Each row was made from one small tree. The marks that hang from a mark follow it in brackets, in alphabetical order. Every link used is in the known rows. Write each row's tree.
Known rows
movi[lome[veke[vova]] tega]: [  1 -48  -3  14   6 -50 -27  -4  -4  24 -10  22  18  38  31  54  76  -5
  -6  26  53 -50]
movi[gabimel[dovas] lome[veke] tega]: [-19 -59  -6  42  11 -11  22  22  17 -12 -28  -6  24 -17  18  53  68  14
 -13  11  32 -50]
dovas[gabimel vova[moropiz veke]]: [ 16 -39   0  -2  41 -79 -12 -21  36  17 -59  -4  21 -56 -35  18 -12  47
  78   0  41 -83]
dovas[gabimel[movi[lome[veke] tega]] vova]: [  -2  -82    8   -9  -12  -48  -15   -9   20  -19  -29    5    3    8
    1   32   50   -1   -6   33   63 -109]
gabimel[dovas[vova] movi]: [-19 -43 -20  13  42 -32  13 -23  21   1 -34 -12   1 -58 -19  29  30  17
  28  -7  17 -83]
movi[lome]: [-11 -47 -16  13  18 -41   9   0 -10   1 -23  -6  -1   4  19  26  37   1
  14  19  18 -49]
vova[moropiz veke]: [ 10 -13 -22  20  51 -70  -4 -16  12  38 -44  11  19 -23 -18  22   6  35
  72   4  19 -48]
moropiz[gabimel vova]: [  1 -10 -29  13  20 -49  14 -15  11  -8 -63  -8  -9 -21 -22  -8  18  21
  41  28  61 -44]
gabimel[dovas movi]: [-20 -18 -39  22  48 -23  24 -22   4  -1 -35  -1  -3 -40 -24  27  45  10
  32  15  16 -73]
movi[lome[veke]]: [ -8 -58  -6  18  -7 -23  -4   1  -8  10  -8  -7   3  25  25  39  44   5
  -2  26  25 -55]
vova[moropiz[gabimel[dovas movi[lome tega]]]]: [-11 -47 -23  14  14 -87  -2 -22  32 -42 -62   9 -14 -20 -25  -5  68  29
  13  48  80 -93]
veke[lome vova[moropiz[gabimel[dovas movi]]]]: [  8  -4 -33  22  28 -52 -22 -47  30  21 -50  15  13 -33 -60  23  41  35
  53  40  59 -73]
gabimel[dovas[vova] movi[lome[veke]]]: [-26 -83  -1   9  -2 -20  -5 -18  20  -8 -15 -15  -2 -24   9  43  37  20
 -13  10  27 -93]
movi[tega]: [  1 -18 -21  25  37 -49  11   6  -1  10 -40   9  14   5  -3  23  53  -4
  31   5  33 -48]
gabimel[dovas movi[lome[veke]]]: [-26 -57 -21  19   4 -12   6 -17   3  -8 -16  -6  -8  -7   5  41  52  13
  -9  34  28 -82]
dovas[gabimel[movi[lome tega]] vova[moropiz]]: [   1  -76    0  -18    7 -100  -15  -20   29  -25  -56   14   -1  -17
  -19   11   41   19   29   33   64 -112]
tega[movi[gabimel[dovas[vova]] lome[veke]]]: [ -5 -97  25  35   5  -6   0   6  32 -19 -27 -18  37 -61  32  67  49  19
 -11  -8   9 -64]
veke[lome vova[moropiz[gabimel]]]: [ 26  -4 -18  22  16 -64 -33 -29  18  39 -44  13  24  -1 -39  21  33  26
  59  32  59 -45]
lome[veke[vova[moropiz]]]: [ 15 -26 -14  17  20 -61 -31 -30   3  50 -14  18  20   6  -6  48  56  23
  47  24  38 -55]
dovas[gabimel vova[moropiz]]: [ 12 -51  -3  -3  22 -77  -8 -20  28  -1 -54 -10   9 -47 -35  14  14  38
  64   9  44 -90]
gabimel[dovas]: [-15 -20 -29  32  44 -22  22  -5   7  -1 -40 -14   5 -42 -16  27  36  23
  34   1  20 -56]
gabimel[movi]: [ -5 -18 -35  13  42 -34  17 -20  -8  18 -22   9  -1  -5 -11  24  45 -11
  37  23  10 -62]
vova[moropiz[gabimel[movi[tega]]] veke[lome]]: [ 24  -1 -23  22  27 -70 -20 -20  31  29 -67  29  23   6 -54   3  17  20
  57  33  61 -66]
gabimel[dovas[vova[veke]] movi[tega]]: [-13 -30 -17  16  61 -49   2 -16  36  13 -53   9  19 -55 -22  30  22  20
  30 -19  32 -80]

Which tree is each row?
[-16 -44  -9  33  49 -15  34   4  29   6 -37 -25  28 -82  -8  43  29  23
  33 -27   2 -50] => movi[gabimel[dovas[vova]]]
[-13 -48  -6  35  24 -21   2   6  18  12 -18  12  34 -16  24  69  86  10
  -8  13  41 -44] => movi[gabimel[dovas] lome[veke[vova]] tega]
[ 16 -61  10  16   6 -36 -39 -16  -4  15  -6  18  26  12  43  66  72  -5
   1  29  32 -54] => tega[movi[lome[veke[vova]]]]
[-12 -45 -23   6  22 -57   7  -6  -4  -5 -30  20  -4  21  12  23  64 -16
   3  32  33 -68] => gabimel[movi[lome tega]]
[ -8 -47 -11  29  31 -40  28  23   2   0 -32   7  22  -2  24  37  63 -11
   9  12  19 -33] => movi[gabimel lome tega]
[-28 -46 -30  13  30 -30  18 -16   3 -16 -30  -3 -11 -26   0  28  44  12
   6  27  21 -76] => gabimel[dovas movi[lome]]
[ 21   0 -26  20  28 -55 -16 -30  26  37 -56  18  15  -8 -54   7   0  27
  66  36  42 -63] => vova[moropiz[gabimel[movi]] veke[lome]]
[  6 -22  -4  34  27 -17  -9  -8  46  16 -61 -23  27 -58 -42  18 -19  43
  39 -16  43 -58] => moropiz[gabimel[dovas[vova[veke[lome]]]]]
[  5   4 -30  20  29 -20   0  -3   9  52 -67  10  27 -15 -29  27 -44  36
  61   2  21 -26] => moropiz[vova[veke[lome]]]
[-26 -70  -8   6  22 -54   2  -9  25 -23 -43  -1   0 -31   2  27  47  11
  -7   3  39 -90] => gabimel[dovas[vova] movi[lome tega]]
[  -6  -82    5  -12  -11  -33  -11  -19   13  -11  -17   -9   -4   -5
    2   34   32    3    2   36   45 -106] => dovas[gabimel[movi[lome[veke]]] vova]
[ 24 -32   2   7  21 -54 -23 -13  38  36 -66   0  36 -41 -53  26 -38  52
  80  -3  37 -76] => dovas[gabimel vova[moropiz veke[lome]]]
[-16 -43 -17  14  40 -47   7 -15  27  -7 -46   1   8 -45 -20  27  46  10
  19 -10  35 -85] => gabimel[dovas[vova] movi[tega]]
[ 25  -2 -17  30  21 -55 -18 -14  26  37 -61   5  24 -10 -47   6  -8  39
  68  20  46 -46] => vova[moropiz[gabimel] veke[lome]]
[ 17  -7 -21  20  24 -55 -29 -23   6  60 -35  22  32  -1 -29  44  22  26
  65  15  27 -41] => veke[lome vova[moropiz]]
[-21 -56 -18  20   4 -27   1  -7   9 -16 -27   8  -2   6   5  38  69   7
 -17  32  47 -85] => gabimel[dovas movi[lome[veke] tega]]
[  3 -32  -6  26  29 -44 -19 -11  45  39 -65  -7  37 -62 -44  35 -36  68
  63 -25  19 -63] => gabimel[dovas[vova[moropiz veke[lome]]]]
[ 12 -46  -1  10  15 -86 -13 -23  33  -1 -48 -15   2 -34 -25  -4  27  31
  48   8  53 -71] => dovas[vova[moropiz[gabimel]]]
[-11   3 -40  17  51 -55  11 -25  38 -13 -88  15  -2 -48 -43  -6  18  33
  38  26  79 -67] => moropiz[gabimel[dovas movi[tega]] vova[veke]]
[-17 -78   2  11 -11 -29  -9 -26  32 -29 -26 -24 -12 -26  -2  20  48  18
 -20  28  59 -99] => moropiz[gabimel[dovas[vova] movi[lome[veke]]]]
[-10 -54  -8  30  18 -38  -7 -15  22  20 -17   5  30 -37  10  66  65  40
  19  22  30 -50] => movi[gabimel[dovas] lome[veke[vova[moropiz]]]]
[ -4 -46 -19  -4  20 -58  10  -8   3 -28 -43  17  -7   7  -8  17  59  -9
  13  49  56 -91] => dovas[gabimel[movi[lome tega]]]
[ -4 -38  -8  18  49 -68  -9 -20  42  20 -58  -9  22 -76 -28  26  -8  62
  62 -25  24 -69] => gabimel[dovas[vova[moropiz veke]]]
[-23 -48 -26  10 -12 -27   3 -28  21 -34 -52 -10 -23 -20 -13   7  33  33
  -7  56  74 -81] => moropiz[gabimel[dovas movi[lome[veke]]] vova]
[   2  -71    0   -6    2 -109  -21  -24   35  -24  -50   10   -7   -5
   -9   -6   55   13   13   33   72  -92] => dovas[vova[moropiz[gabimel[movi[lome tega]]]]]
[-13   5 -43  14  53 -40  16 -35  31  -6 -76   2  -7 -62 -42  -3  -1  39
  47  29  60 -64] => moropiz[gabimel[dovas movi] vova[veke]]
